Each row was made from one path, in order. Every step used is in the known rows, and no mark comes twice. Write each row's path.
Known rows:
K > Q > J: [  4.4 -24.8   3.2  -6.2  -9.5  -3.4  -7.9   7.9 -15.2  -9.0 -14.2   6.9
  15.5  -0.6  -6.7 -15.5  -6.2  -1.8   8.5  18.0  -0.4 -14.2]
S > L > J > Q > K: [  8.7  10.7  -6.5 -14.4   4.0  -3.6   6.6   3.3  -6.0  -7.8   8.8  -9.9
 -15.2  13.4   9.0 -14.4   3.2   0.2   4.3  27.3  -5.2   3.2]
J > Q > K > X > S > L > C: [  8.6   2.1 -14.8  22.0 -16.3   0.3   7.4  -6.5 -14.3 -11.6  -5.1  -5.6
  -6.4  -2.1  -0.4 -20.9  -3.9   8.0  -3.8  58.9  -3.9   5.9]
X > S > L > C: [  5.9  -7.1  -9.3  22.8  -4.6  -4.0   6.5  -8.8  -2.5  -5.4   5.5 -17.4
  -5.4  -2.5   3.8   3.2   9.4  15.7  -4.2  35.3  -2.1  -5.3]
L > J: [-11.2  -3.8   0.8 -11.7   9.2   0.3   1.3  -1.5  -4.8   1.9   7.0   0.2
 -11.2   1.5  -5.6   7.2   2.9  -6.5   5.7   8.7  -3.8   4.7]
J > Q > K > X: [  2.2   9.0  -5.6   0.1 -11.5   4.2   0.6   2.5  -9.2  -6.2 -10.8  12.0
  -1.1   0.4  -4.0 -24.8 -12.9  -7.8   0.9  22.5  -1.6  11.3]
L > J > Q > K > X > S: [  3.0   2.0  -6.8 -12.1 -12.2   2.7   4.9   3.0 -12.2  -3.4  -8.6   8.0
 -12.4  -8.3 -12.8 -18.2 -12.6   1.2   0.4  33.8  -6.6  13.4]
X > J: [ 14.4  -9.9   0.0 -36.6  -8.9   3.5   9.6  -2.9  21.5   3.1  -0.8   2.2
 -10.8  -1.3  -3.4  -9.7   1.0  -2.4  -6.7  -7.8  -0.7 -14.7]
L > J > Q: [-16.0 -14.2   2.8 -12.6  13.3   0.7 -16.9  -2.8  -0.8  -0.6   9.0  -0.7
 -33.0   7.1  -0.7   5.4   4.4 -11.8   9.8  -0.9  -1.6   6.0]
L > K: [  8.9   9.1  14.7  32.3  -0.7   5.1   0.9  -7.1   1.7   9.7   0.4   1.6
  -0.3  -0.7 -12.3   1.2 -13.4   3.7  -0.2  -2.1  -0.5  16.2]
S > L > K > X: [  9.1  29.1   5.2  66.0 -18.1   8.2  12.7  -4.2 -16.4  -4.2  -7.6   5.9
  -2.2   3.8 -17.7 -11.6  -1.7   1.9  -1.1   9.8  -4.4  23.3]
Q > K > X > S: [ 19.9  17.1  -9.6   0.3 -25.6   2.0  21.5   5.5 -12.0  -2.6 -18.0   9.2
  20.3 -15.6 -12.4 -23.2 -17.1  13.4  -9.4  34.3  -4.9   7.0]
X > S > L > J: [ 10.8   6.8  -6.5   2.5  -4.7  -4.5  12.0   3.2  -7.5  -5.9   3.7 -12.9
 -12.4  -1.1  -2.0   1.5  13.1  15.0  -2.0  12.7  -6.4  -1.1]
C > Q > K > X > J: [  8.5  -8.8  -5.5 -26.4 -17.8   8.0  21.2   4.0   4.6   5.1  -8.1  18.6
  -7.0  -5.4  -2.1 -27.7 -10.3   4.7 -10.7  15.8  -1.4  -7.2]
Q > K > X > S > L > C: [ 14.4  11.5 -17.6  22.9 -21.5  -0.2  25.0  -6.1 -17.7  -9.2  -7.8  -5.0
  14.7  -7.8  -5.7 -19.1  -5.9  14.0  -7.7  67.8  -6.0   4.4]
Q > K > X > J: [ 21.1   9.1  -9.0 -35.3 -25.2   7.2  28.2  -0.2   6.9  -1.0 -13.9  15.4
   8.9  -6.6 -13.0 -31.5 -13.7  -4.8  -9.9  25.6  -4.6  -4.7]
C > L > K > X > S > Q: [-15.2   5.3   7.3  58.3 -28.0   7.0   6.2  -7.6 -32.2   1.7  -6.3  21.2
 -14.1 -11.9 -12.4  -6.6 -10.7  18.1  -9.3  41.0  -2.6  33.4]
C > X > J: [  6.2 -15.4   2.6 -27.9  -8.7  12.0   6.7   5.5  17.8   4.8   3.7   7.7
 -26.7  -2.7   8.7 -10.4   7.2   2.7 -14.5  -2.5  -2.7 -11.8]
J > Q: [ -4.3 -10.3   2.3  -1.2   4.3   1.4 -18.1  -0.7   4.2  -2.7   1.6  -1.0
 -20.7   5.5   5.5  -2.0   1.4  -6.1   3.9  -8.4   2.3   1.5]
J > Q > K > X > S > L: [ 24.3  19.1 -12.8  14.1 -27.0   0.6  11.6   7.3 -12.6 -13.8 -13.6  -0.5
  -2.9  -2.1  -0.1 -30.5  -2.7  13.5  -6.8  29.1  -4.6   5.4]
S > Q: [-12.5  -2.3  -4.6  12.0  -7.5   6.7  -1.8   4.2  -8.5   2.3  11.8   7.6
 -15.6  -1.3   3.8 -10.9   6.1   3.8  -3.6  20.6   0.1   0.9]
X > S: [ 12.7  -3.0  -1.6  -1.0  -9.6  -1.8   3.1   2.9   1.7   1.2  -5.3  -3.6
   0.2 -10.3  -3.1  -0.3  -2.1  15.5  -6.2   2.0  -0.9  -3.1]
J > Q > K > X > S: [ 15.8   6.3  -7.1  -0.5 -21.9   2.5   3.9   4.8  -7.8  -5.0 -16.0   8.4
  -0.8 -10.1  -7.0 -25.3 -15.3   7.4  -5.3  26.0  -2.9   8.4]
Q > J: [ 22.1 -22.5   2.0 -42.2  -4.6  -3.4   1.2   3.0   3.3  -3.3   0.8  -0.8
  19.7   2.0  -6.4  -3.4  -4.6   0.3   0.9  19.4  -1.7 -10.7]
K > X: [ -8.6   7.0  -4.2  18.0 -11.5   5.9   2.7  -0.1 -13.2  -5.4  -9.9  13.7
   0.7  -3.8 -12.5  -7.7  -1.3  -8.0   1.3   8.1  -1.9   9.8]
L > S > Q: [  1.4 -26.1   4.7  34.9 -11.3   5.2   5.2  -1.9   7.3  10.4   8.3   4.1
 -24.9  -4.9 -10.6  -6.4   2.1   5.1  -3.1  41.0   3.2   9.7]

Write each row's path:
[ 21.0   8.1  -8.1 -15.8  -5.5  -5.5   9.5   6.2  -3.9  -6.6   2.7 -14.1
 -15.4   2.7   5.6 -15.1   1.0  15.0  -1.9  29.1  -6.2   0.3] -> X > S > L > J > Q > K
[ 11.4  -2.9  13.3  12.9 -17.1  14.9  -3.6 -10.9  13.1   4.7  -8.6  16.8
 -32.5  -0.3 -22.8 -18.5 -11.6 -12.8  -2.1  -8.7  -1.2  13.1] -> L > K > X > J > Q
[ 26.6  -7.9  -2.3 -54.9  -9.8   2.0   7.2  -0.5  24.4   2.2  -1.8   1.9
 -12.4   2.3   5.4 -26.4 -10.8  -2.5  -6.5   7.9  -0.5 -12.9] -> X > J > Q > K
[  6.0  -1.9  -4.0 -18.2 -20.1   9.4  13.2  -3.1   7.1  -2.5 -10.2  15.5
 -10.2  -4.6 -15.4 -17.5  -0.1 -10.5  -5.7   1.5  -2.8  -4.7] -> K > X > J
[ -2.0 -11.1  -8.7  15.3   7.2  -3.8  11.4  -4.0  -7.0   0.8  12.6 -10.8
  -1.6   7.4  20.7  -6.0   1.0  15.8  -3.5  48.3  -0.1  -4.9] -> S > L > C > Q > K
[ 11.5 -20.0  -8.3 -14.7 -33.6   7.7   5.2   9.7 -17.1  -5.3  -2.3  17.2
   4.8 -13.2 -18.0 -23.1  -2.1  10.8  -8.2  50.4  -4.7  -3.0] -> K > X > S > Q > J
[ -1.6  -8.5  -1.4  11.0  -1.1   5.9  -9.0  11.8  -6.2  -6.4  10.1  -8.1
 -50.1   3.1  14.8  -1.1  20.7  14.4  -5.6   9.3  -6.4   3.0] -> C > X > S > L > J > Q
[  9.2 -19.5   2.5 -38.0  -4.7   4.7  -8.1  -3.4  24.2   0.3   0.7   1.7
 -32.2   4.0   1.9 -11.3   2.9  -8.4  -2.5 -16.0   1.4 -13.3] -> X > J > Q
[  5.0 -17.3   9.4  15.7 -33.0   4.3   6.9  -4.3 -30.1  -1.4  -5.5  20.9
   5.1 -10.0 -18.9  -9.9 -15.5  18.1  -8.9  59.5  -4.4  22.9] -> C > L > K > X > S > Q > J
[  7.0 -40.4  -8.4   6.7 -13.7  -0.9   3.7  -2.2 -15.3  -8.4   1.1  -1.1
  -0.4  -3.0  -4.7  -3.4   7.2  16.5  -3.7  54.3  -2.9  -8.1] -> K > X > S > L > C > Q > J
[ 23.0 -49.0   6.7  -7.5 -15.9   2.2   5.6   0.9  11.0   7.3   8.8   4.0
  -5.4  -2.7 -17.0  -9.7  -2.1   5.0  -2.3  59.1   1.4  -0.4] -> L > S > Q > J
[ -7.1   2.5  17.7  31.8   0.1  -4.0   1.4 -13.8 -11.7   4.2  -3.8   3.4
   0.5   3.2  -1.0  13.4 -13.3   7.5  -0.6   9.6   0.4  25.2] -> C > L > K
[  4.0 -46.2  -2.8 -10.9   7.2  -4.8  -2.5  -4.2  -4.3  -4.1  16.2 -10.8
  -1.0  11.1  10.9   5.1  10.4   9.3   1.1  42.1   0.0 -15.1] -> S > L > C > Q > J
[ -6.4  17.7 -12.8  13.4 -23.6  10.2  16.5   6.9 -22.5  -1.7  -0.5  20.9
   4.1  -5.8  -6.2 -32.8  -8.9   2.0  -6.5  53.7  -3.9  10.6] -> S > Q > K > X
[ 13.4   4.7  -4.5  23.5 -14.3   4.5   7.4  13.8  -6.0  -5.2   0.8  -7.5
 -16.8  -3.9  15.7  -6.9  16.2  27.1 -15.5  10.2  -4.7  -3.3] -> C > X > S > L
[  2.9  -6.5  -0.8  -7.5   2.6  -1.1   8.2   7.2  -2.8   7.4   2.8   2.9
   3.3  -0.3  13.7 -10.2 -10.0  15.3  -5.1  15.2   1.2  -2.4] -> C > Q > K
[ 24.7  20.0   5.2  29.0 -26.8  11.6  22.3  -7.5   4.9  -1.4  -8.4   9.1
 -13.4   2.3 -21.6 -21.1  -0.6  -1.2  -7.8   4.0  -5.0   9.0] -> S > L > K > X > J
[ 35.8  -5.9  10.6  38.8 -25.0  -2.3   3.8   5.9 -15.1  -6.7 -17.1  -4.3
  13.9  -4.2 -15.7 -20.4  -8.9  22.9   0.1  21.2  -3.7  -3.5] -> X > S > L > K > Q > J
[  0.1  -4.8  -6.2  10.0 -16.8   5.3   1.1   6.5  -6.9   3.4   6.8   4.1
 -15.5 -12.0   0.9 -11.4   3.6  18.9  -9.8  22.6  -0.9  -1.9] -> X > S > Q
[ -9.5   2.3 -10.0  27.3 -28.2  11.1   4.7   6.4 -19.8  -2.4  -2.8  17.4
 -15.2 -15.1 -11.2 -19.8   2.5  11.0  -8.9  32.1  -3.0   7.8] -> K > X > S > Q
[-31.3 -20.6   5.5 -15.4  14.5  -7.4 -16.1  -9.3 -14.5  -7.0   5.7   1.5
 -31.8  11.0  10.5  16.7   3.9  -8.6   9.6  10.2  -0.9  15.7] -> C > L > J > Q
[ -0.4  -1.2  -1.2 -29.5   8.7  -1.1  -1.2   1.4  -0.9   0.9   6.5  -1.5
 -13.5   5.6   2.4  -9.2  -9.3  -6.0   5.7  23.8  -3.4   6.2] -> L > J > Q > K
[ 11.3   1.8  -1.5 -17.0  -1.0  -1.3  -2.5   2.9   3.4  -0.7  -0.5  -0.9
  -1.9   4.0   7.9 -17.3 -12.0   0.3   0.2  14.3   0.3   1.6] -> J > Q > K
[-11.6 -24.3  -3.4   1.8  12.2  -1.2   3.6  -6.8  -4.3   9.1  11.4  -1.5
   0.7  -0.2  13.4  -1.3 -11.1   9.7  -1.7  45.1   1.8  -1.7] -> L > C > Q > K
[ 27.5 -11.1  12.7  49.0 -24.8   6.3   1.1  14.8 -18.9  -4.4 -13.0   1.8
  -2.1  -5.3  -4.4 -21.3  -3.0  28.4  -7.4  26.5  -5.8  -1.7] -> C > X > S > L > K > Q > J
[  1.9 -24.3   4.4 -28.8  -5.0  13.0 -11.4   5.2  21.6   2.4   5.0   7.6
 -47.8   2.8  13.4 -12.0   8.7  -3.2 -10.1 -11.8  -0.8 -10.5] -> C > X > J > Q
[ -1.2 -21.7  20.5  24.0  -9.2  -7.4  -6.3  -6.2 -27.6  -5.2 -17.6  11.1
  16.1   2.5  -8.6  -2.3 -19.5   5.0   8.2  27.2  -0.2  11.4] -> C > L > K > Q > J
